Known rows, with every step that occurs
tudu-banuk-beferi: [ -6  18 -47  -6   3 -17 -10   6  35  30  16  -5  -2  22  10 -23  18  -5
  26  11  11  17  -9   2 -11   9   2  16  -5   4 -15  16  -4  -7  -4   0
   8   0   0   3  23  10   0   0 -11 -17   9   4  14  10  28  23   0   8
  -7  -4  -9   8 -23  34   8  -1   8 -11  -5]
rala-vafu-beferi-vemi: [ -5  -3  42  15   9  14  37 -11  26  -8 -26  17  11  15  14  -8  14 -21
   0 -54   3   6 -29  -3 -25   3 -45  -8  12   6  -9  22  12  -2  17  -3
 -10  -6  -8  30   8  11   2 -18  14  -3  -5 -10 -10  -9  19  16  -2  32
  -8  18   1  24 -15  26  21 -17  33   8   8]
vafu-rala-vemi-banuk-beferi: [-16  10 -29  -1  -6  -2  24  12  11   8  -2   6  -5  14   2 -12  20 -24
  38  -8   6  -6   3  28  -8   8  12  51   3  25  -1  36  10  -5  27  19
  17  18 -14   4  28 -41  -8 -12 -15 -22 -32  -1  24   0  10  26  -7   3
  19  13  -1 -12 -45  32   3 -23  17  -8  -5]
rala-vafu-beferi: [-12  -3  30  16  -6  -2   9  -8  32  -1 -17  12  18   4   4  -4  16  -2
  -7 -36  13  12 -28 -19 -15   0 -42 -16   6  15 -10  37   5  14  14   5
  -6  -6   3   0  17   7  -5 -14  -6   3 -13  -6 -18  -6   2  20 -10  21
  10  10  -3  22  -9  35   2   1   6  16  -3]
beferi-rala-vemi-banuk: [-16 -16 -16 -17  -7  27  10   8 -26  14 -18  -7 -11 -28  11   3   6 -29
  22  15 -13 -11 -25  30  14  14   6  33  31   8  33  13  26   1  33  10
 -25  -1  -7   4  11 -35  -4  -3  10 -21   4  -5  -6 -11 -16  16  -6   4
  17 -11  -5 -53 -18   5  -1 -16  -1  15   1]
vafu-vemi-beferi: [  1   2 -22  -1  -6 -19  12   8   4  -9  21 -16 -12  25 -11   2  16 -28
  -3   4  16 -23   9  -1 -23 -13  -4  -1 -19   4   3   1 -16 -16  14 -11
  35   4   8  27  10  12  -3  18   4 -27 -16   3   4  16  10   2  12  18
   4  45  16  -1 -13   7 -13   2   7 -18  -2]
banuk-beferi: [ -4  22 -25 -10   8 -12   5  -1  28   2  13  -5  -3  15  -3  -9  -1  -8
   9  -8   3  -1  -3  -3  -3   6   8  17 -19  10 -15  10  -9  -2   0  -1
  19  -8 -10   3  15  -4  -7  -2  -1  -6   7  20  17  15  17  12   2   0
   2   5  -9   0 -19  14  10 -16  -3  -7  -2]
vemi-rala-beferi: [-10   0   4 -27  -4 -11  17   8  32   4  10  17 -13   6  -5 -19  20 -17
  14  11  13  17  -2   0  17  -8   0  19   7   2  11  10  12  -5  24   2
  10   6 -20  -7 -17  -7 -11 -11 -11 -35   1  18 -10  11   5   0  -8   6
 -11 -17   8  -7 -11   8   0   0   9 -11   2]
beferi-vemi: [  8  -2   0   0  19  17  33  -1  -8  -3  -6   4 -12  10   6  -4   1 -14
   9  -8  -9  -7  -5  12  -5   7 -11  -3  -2  -4  -8 -18   4  -6   2  -7
 -10  -5  -9  24  -9   3   2   0  15  -3  12  -7   8  -7  18   0   6  12
 -17   8   4   6   3 -13  16 -21  19 -10  11]
banuk-beferi-rala-vafu-vemi: [ -5  15   8 -31   7  -3  21   7  11  13 -13  -4   6   4  24 -10  19 -35
   0 -36  12 -19 -22 -13 -19  12 -47   2 -11   1  -6  39   9   1  19   6
   0  11   3  18  26 -16 -19  -5  27 -13   3  15  14  13   5  59  -9  31
  33  16  -9  24 -36  22  30  12  -8   3   3]
vemi-banuk-beferi-rala: [ -2  16 -34 -36 -16  -1 -11  -2  11  17 -16   0  -4   0   6 -12  12 -31
  12  -8  -4  -2 -24  14  11   8  10  35 -19  16   0   9   8 -16  26   9
 -10   1  -4  -4  20 -25   7   4  18   0   4  14  27  25  15  29  -1  12
  16 -11   4 -20 -32  29  11 -24 -11   6 -16]
vemi-banuk-beferi-vafu-rala: [-20  -5 -28 -18 -15 -17  29 -32  40  -8 -18   8  20  22  16 -16  17 -15
  30 -33  -3  -1 -12   9 -27   0 -22  33 -17  40 -26  39   7  -4  25  11
 -10  36  -3 -10  25 -26  15  -7 -15   3 -27   8  35  22  27  23   7   1
  35  11  13  17 -54  33   4 -24   3   0 -16]
tudu-banuk-beferi-vemi: [  3  15 -38  -3  17  -2  24   8  45  31   9   0  -9  30  20 -15  20 -17
  35   7   8   7 -22  11 -14  17 -15  17 -13   1 -21   3   0 -29  -4   0
  -4   3 -10  30  13  17   1 -11   4 -22  13  -1  23   0  44  21   9  19
 -18   2  -7   8 -17  14  18 -23  23 -26  12]
vafu-beferi: [ -7   2   2   4  -4  -8  -6  -6  22   2 -11   3  -3  -4  -2  -2   6  -3
   4 -10   3  11 -10 -21   1   0 -18  -5  -1   2 -12  13  -4   0  18  -1
   9  -2  -2   8  21  13   8  -7  -2 -12   0  14  -8 -13  22  -2 -10  10
   2  11  13  13 -12  23  -8 -10  10   9   4]
rala-beferi-vafu-vemi-banuk: [-27 -35 -31 -13 -26  -9  48  -9  37  12   1  11  15  14  16 -35  12 -33
  14 -36   9  -2 -28   1 -32 -15 -29  20   4  13  -3  42  -8  -2  29  -5
   2  25 -11  -2  10 -14 -12  11  -8 -26 -15   2   0  47  21  -7  19   5
  25  23  29   5 -28  10  12  -5  13   6 -18]
vemi-rala: [ -4   6  21 -22  -7  -2  -5   0   1  -7 -16   5  -9 -13   0  -2  19 -11
  10   0  -6   8  -9  -3   3  -9 -10   7 -14   0  13  -1  15 -15  16   1
  -2  10   0  -5  -4   6   8  -5   9 -12  -2  18  -4 -13  -5   8  -2   1
   1 -16   2   6 -11  -5  -3  -8  -5   3  10]
rala-beferi-vemi-banuk: [ -7 -18 -20  -8  -7  10  36   4  11  22  -5  11  -5  14   8 -22   9 -31
  20 -17   4   5 -14  25   0  -2   2  26  10   8 -12   4   5 -17  15   4
  -5  -5 -30  13  -7 -10  -9  -7   1 -12  -6 -12  12  18  16 -12  11  20
 -19   2  10 -20 -15   6  25 -22  30  -8  -5]
vemi-banuk-beferi: [-20  23 -36 -15 -11 -23  -9   0  31  14  -3  -5  -1  13  -9 -10  10 -20
  20 -23  -2   5 -14  18  -1   1  23  31 -27  18 -10  15  -4 -17  14   6
  18  -3  -9  -2  26  -8   4  14  -6   4 -14   1  23  31  11  12   9   3
   7   9  -1  -5 -15  25   7 -16   1   3  -9]
banuk-beferi-vemi: [ -1  13 -16  -6  24  -7  25  -2  17  -3   3   0  -8  23   5 -11   4 -21
  22 -23   1  -8 -12   9  -2  10  -2  15 -24   1 -28 -10  -2 -17   8  -4
  15  -4 -17  23   6   2  -4  -2  12 -11   5  14  25  -1  33  17   8  13
  -9  22  -4  10 -16   8  27 -28  16 -22   0]
banuk-beferi-rala-vemi-vafu: [-10 -11 -21 -35  17  21  21   5  11  -1  -5  -7 -18 -17  41  -8  -1 -32
  25   9  -1 -16 -24   8  25  24  -3  35   4   9  32  23   6  34  30 -20
  -8   0 -31 -16  22 -28 -25  -1  10 -26   1  32  -5 -21   4  64  -9  -9
  22 -12 -15 -27 -30  12   0 -19  13 -14  -3]
tudu-banuk-beferi-vafu-vemi: [-15 -15 -48 -12   2 -16  30  -2  49  20  15 -11  14  24  30 -28  29 -15
  33   1   2 -11 -23 -12 -47   0 -41   3 -15   6 -19  36 -15 -11  11 -14
   9  29  -2  14  32  13  -2   5   3 -34  12  22  21  21  51  28   7   6
  28  23  16  37 -33  17  12   0   8 -16  -4]
banuk-beferi-vafu-rala: [ -4  -7  -8  -6   3  -3  22 -24  34 -17   0  13  22  21  18 -17  11  -5
  23 -15   2 -11   0 -10 -16   4 -17  18 -12  26 -22  34   1  16  10   7
   4  35  -3  -7  24 -23   7 -23  -6  -4 -10  18  36   3  30  24   3  -5
  31  10  13  25 -48  28  -1 -16  -2 -21 -11]
banuk-beferi-rala: [  4  18 -17 -34   6  -3  -3   1   1  -2  -3  -7  -6  -1   9 -11   2 -20
  13   4   7  -5 -11  -6   6  16  -1  14 -13   2   5  -3   8   8  17   5
   0  -3  -6   2  18 -18  -1  -5  18   1  19  26  16  11  14  33  -9   5
  12  -2  -2  -6 -27  12  10 -15  -7  -8  -4]

Rows
[ 12   0 -15 -27  -7  -6  12  11 -23   2   5 -15 -15   6   4 -15  21 -39
   5  19  16 -32   1  -4  -6   1 -12   1 -13  -4  16 -11   3 -10  28  -8
   8   0   5  34  14  -2   2  14  27 -25   3  13   5  10   7  12   9  18
  16  32  13 -11 -36   2 -13   1   2 -17  -2] : vafu-vemi-beferi-rala
[-12 -13 -58 -26  11  19  18  11  29  29   7 -18 -16  -7  45 -10  21 -23
  41  45  -5  -1 -29  17  14  25 -10  41  13   5  33  23  12  18  28 -23
 -30   0 -25  -5  30 -20 -16 -10   4 -45  10  18 -11 -25  16  64  -4   5
  20 -36 -11 -28 -30  29   1  -9  27 -12   5] : tudu-banuk-beferi-rala-vemi-vafu
[-25  12 -39  -8  -7  -5  11  14   9  14   6  -5  -8  13  -4 -10   7 -28
  32  -7 -12   3 -15  31   2   4  21  48  -1  17  11  24  -2   0  34   4
  27  -3 -19   1  29 -21 -21   9 -15 -24 -17   1  18  14  10  24   8  -3
  10  17  -9 -22 -23  15  13 -29   9  -3  -2] : rala-vemi-banuk-beferi
[  2  12 -41 -28   5  -4 -20   8  21  38   4  -7  -2   5  22 -16  20 -11
  25  37   5   9 -15  -2   7  22  -3  16  -6   2  -3   9   5 -13   7   6
 -30   1   1   7  33 -11   2 -15  10 -15  24  20  16  -5  23  33  -6   9
   3 -27 -10  -4 -30  30  13   0   2 -12   6] : tudu-banuk-beferi-rala
[ -5 -29   7  -2   1   2  36 -21   5 -21  -4  18  27  10  26  -9  11  -7
   4  -8  -1  -6   3  -8 -27   0 -28   5   8  18 -12  35  11  10   9   2
 -18  31   2  -3   8 -18  23 -23  -2   4 -15  -2  14  -5   7   6  -3  -7
  28   1  14  18 -31  13  -8 -12   2  -9  -5] : beferi-vafu-rala
[ -7  -9  60 -17  15  21  44  -9  -1 -12 -27  18  -6  13  22   8  32 -20
   3 -34  -7   3 -32   6 -17   0 -30   7 -13   1   4  10  30 -17  16  -8
 -16  -9 -10  13 -21   4   4 -13  19  -7 -11  -5  -4 -14  -4  31   1  29
  -2  -8  -8  16  -6  -5  24 -23   8   3  13] : beferi-vemi-rala-vafu
[  3   3   5   8   9  10  25   0   9 -11 -17   4  -8   9  -2 -14  10 -19
  10 -21  -7   1 -19  -1  -7   2 -36  -5   2  -2 -22  -6  -3  -7  21  -2
   0   7 -14  31  16  14   3  -9  18 -11   1   6   4 -17  33   5  -1  22
  -9  22  13  13 -16  15   9 -32  26  -6   8] : vafu-beferi-vemi
[-12 -13 -16  -5   2  13  22  -5 -12   5 -22   5  -5   8  11  -3   6 -26
  15 -23 -18  -5 -28  29  -4   1  -2  22  -9   4  -9  -8   3 -26  14   6
 -13  -7 -14  16  -4   4   9  12  13  -4  -5 -20  17  10  12   1  15  14
 -15   7  11  -9   0  -4  17 -35  17   6   6] : beferi-vemi-banuk
[-11 -16   8 -30 -13  17  14  -6  -7  18 -29  -5  14 -13  36   0  25 -41
  -2 -37   5 -11 -37   3 -27  -3 -44   2   3   6   3  38  16 -13  29  12
 -26   1   9  16  18 -24  -1   7  32  -1 -13  -3  -2  24 -20  37   0  29
  34   5   1  -1 -17  21  17   5  -8  32  -2] : beferi-rala-vafu-vemi-banuk
[ -1 -14  40 -20  -1  22   2 -13  -3   6 -17   4  13 -12  28   3  14  -6
 -14 -15   3  -6 -31  -3   5  16 -21  -8  10  -3  19  19  31  11   8  13
 -32  -6   5   5   2 -19  -8 -19  15  10   2  -6  -4 -10 -21  32  -8  20
  15 -21 -12   0  -8  12  14   8  -7  12   5] : beferi-rala-vafu
[ 15 -22  -1 -10  -2  14  13 -20  25 -21 -23   1   5   2  41  -8   6  -9
   8   9   8   0  10   9  23  -2 -18  11  14  17   3  17  -1   9   7 -10
 -14  36  -9 -20  13  -7  17 -11  -2   7 -28   2  -5 -14 -12  29 -11  -3
  11  -8   7   9 -17  26 -22  -8   7   2  -5] : vemi-vafu-rala
[ 19 -11 -45 -12  21   5  30  -4  65  14 -15   0  -3  34  58 -12  27 -24
  46  17  12  -1 -10  17   2  11 -29  35  -1  12 -26  24  -2 -17   1 -11
 -18  34 -21   6  25  -2  18 -16   6 -19 -17   2  18 -16  39  54  -1  14
  -8 -11   2  20 -32  38   1 -29  37 -22   5] : tudu-banuk-beferi-vemi-vafu-rala
[ -7   1   7 -29  -9 -15  31  18  26   5   6   8 -18   4   8 -22  28 -29
  19   4  17   2  -5  -4  -3 -17 -26  11   2  -9   3  23   6 -22  30  -7
  17  20 -11   8 -11  -7 -17  -4   9 -45  -5  25  -8  14  11  12  -5  17
   1   4  15  16 -25   2   0   8   4  -4  11] : vafu-vemi-rala-beferi
[ -8  12   8 -26   6   0   7  -7  23  -3 -10   7  13   6  17  -5  13 -12
  -6 -19  12  -3 -22  -5   9  16  -9   4 -11   6   1  25  21  11  13   7
 -22 -14  -1   5  27 -26 -11 -15  13   6   2  11  12   2  -1  51  -5  19
  24 -15 -23  -7 -28  28  19   0 -11  -3  -3] : banuk-beferi-rala-vafu
[-26  -2   4 -36   3 -22  38 -10  26 -15  -5   5   3  14  24 -17  28 -35
  28 -26  -1 -16 -31 -26 -42 -14 -47  17 -36   9  -8  40  -6  -6  22 -22
  17  27 -10   4  12   8   4   8  27 -33   6  46  24  14  39  43   5   5
  38  19  17  48 -44  10  10 -21 -10  -5   2] : banuk-beferi-vafu-vemi-rala
[-13  -6 -15 -11 -13  -9  14   6  -3  17 -14 -10  -2   1   9  -5  12 -35
  13 -29  -7  -8 -16  10 -29 -19 -21  17  -5   2  -8  15  -8 -27  21   3
   7  10   6   9  13   1  -3  23  13 -14 -19  -5  10  34   7   5   8  10
  13  27  16  10  -9   5   6  -6  -2  20  -6] : vafu-vemi-banuk
[-19 -16 -44  -8   7 -14  16 -13  43  21  22   0  20  24  23 -20  22  -2
  26  14   3  12 -25  -7 -25   9 -17  17 -13  14 -14  29  -7  -1   3 -10
  -1  18 -11  -7  26  15   4  -6 -11 -17  11  13  14  10  38  23  15  -4
  19  -9   4  23 -32  23   7  -6   9 -13  -7] : tudu-banuk-beferi-vafu
[-16 -41 -16  -4  -6  -7  36  -9  32   2  21  19  14  10  12 -27   0  -3
  10   0   7   8 -13  -4  -4   2  -8   2  12   7   0  24  -5  28  11 -16
   1   8 -19 -12  -4 -21 -12 -15 -21 -13  -3   5  -9  11  15  -3   9  -8
  10  -8  11   3 -16   6  16  -3   8 -14 -10] : rala-beferi-vafu
[-45 -15 -33 -12   3  -3  47 -11  17  -2   5  -1   5   4   8 -15  10 -23
  32 -20 -16 -10 -34  18 -31   9   7  45  -6  26   9  35  -2  17  33  -9
   3   6 -18 -13  30 -30 -13   6  -9 -30 -13   7  16  17  20  22  21  -7
  34  13   1  -8 -29  11  17 -32   8  -9 -14] : rala-vemi-banuk-beferi-vafu
[  8 -14 -16   5  15   8  36   9  12   0  14  14  -7  22   6 -18   2 -18
  16  -5  19   4  -1  17   9   8   3   3  19  -3  -8  -7   8  -3   6  -6
   7  -6 -28  21 -18  -9 -19 -11   2 -20   4  -1   2  11  21  -9   2  15
 -21   6   5  -6  -9   2  23 -15  30 -21   6] : rala-beferi-vemi
[-10  22 -20 -28  17  -4  26  12  28  19  -3   4 -22  25  23 -18  41 -26
  44  16   0  17 -23  12  -7   4 -25  27 -25   2  -8   2   8 -41  13  -5
  -4   6 -13  22   6  21  12  -9  12 -26  15  15  22 -10  40  21   4  21
 -13 -17   0  20 -31  14  19 -29  28 -18  16] : tudu-banuk-beferi-vemi-rala
[ 12  -5  -8   6 -10  -5   9   4  27  -1   7  15   3  13   0 -30   7  -4
  12  14  30   7  24   0  18   0  -4   5  22  12  -4  23  10   7  14  17
  10  19 -14   3   0 -29 -10 -33 -24 -11 -21   2   3  -4   1  -3 -15  10
  -8  -4   5   1 -28  16 -10   7  17 -11  -6] : vafu-rala-beferi
[  9   4 -26 -17  20  13  33 -15  34 -13 -14   4  -9  17  32  -1   0 -29
  30 -21   1  -8 -19   9   1   7  -7  30 -20   4  -9   6  -9   3  11 -31
   9  10 -29   0   9   7  -2  11  20 -13  -5  21  17   2  26  40  17  10
  -6   9   0  13 -17  14  15 -42  26 -27   0] : banuk-beferi-vemi-vafu
[-13  12  20 -22  21   4  33   3  35  20 -12  13  -2  29  31 -10  53 -27
  30 -18   7  16 -39   7 -22   7 -32  20 -19  10 -11  28  21 -37  13  -5
 -22  -2  -4  18   7  14  -1 -19  15 -23   6   2   7  -9  28  45   5  36
  -8 -17 -18  31 -22  27  38 -22  24 -13  16] : tudu-banuk-beferi-vemi-rala-vafu
[-15 -12 -22   3  11  -3  52 -10  24 -14  10   9   5  20  20 -20  10  -9
  31  -6   3 -15  -1   7 -20  14 -16  27   7  30  -2  44   8  25  19   0
  12  25 -13   6  19 -35  -8 -24 -14 -27 -15  18  22 -15  25  32  -2 -10
  40  19   2   6 -48  20   3 -14  15 -23  -6] : banuk-beferi-vafu-rala-vemi
[-13 -29  -1 -10  -1   1  34 -16   5 -14  -3   0  16   1  24 -11   6 -19
   7 -21   0 -20 -18 -17 -51 -14 -46  -6  -6  -1  -6  23  -9   5   6 -11
   1  30   3  13   7   8  -5   9  16 -15   0  15   7  11  20  13   7  -3
  34  31  16  30 -12 -11   4   1  -7   2  -4] : beferi-vafu-vemi
[  6  -5   4 -13  -3   4  -2  -1  10   3 -23  -1  -4 -20   8 -14   7 -18
   0  -1   6   2 -10 -14  12  11 -32  -3  14  -3   2   1   9   4  29   5
 -16   4   1   9  18  -5  11 -10  22  -4  19  18 -10  -6  11  17 -19  18
   5  -3  10  -2 -29  26 -12 -10  -3   8   3] : vafu-beferi-rala
[-10  15  41 -25  21   8  43  -6  25 -10 -19  12  -6  28  16  -5  33 -25
  17 -44  -4   5 -30   6 -14   4 -27  17 -37  10  -5  19  15 -13  18  -8
   2 -14 -16  18  -1   6  -3 -15  20 -16  -8  17  15  -4  17  46   7  27
   1  -2 -10  29 -28  15  36 -34  15 -11   5] : banuk-beferi-vemi-rala-vafu
[ -4 -13   4 -15  10  25  13  17 -34   1  -1  -4 -12 -28  17   2   1 -19
  12  27 -11 -19 -13  14  11  21  -4  10  23 -11  35   3  25  11  28   1
 -14  -4  -8  15   2 -25 -18 -12   9 -24   6   8  -4 -28  -8  18 -13   2
  12 -13  -6 -37 -16  -6   5  -4   0  -1  10] : beferi-rala-vemi
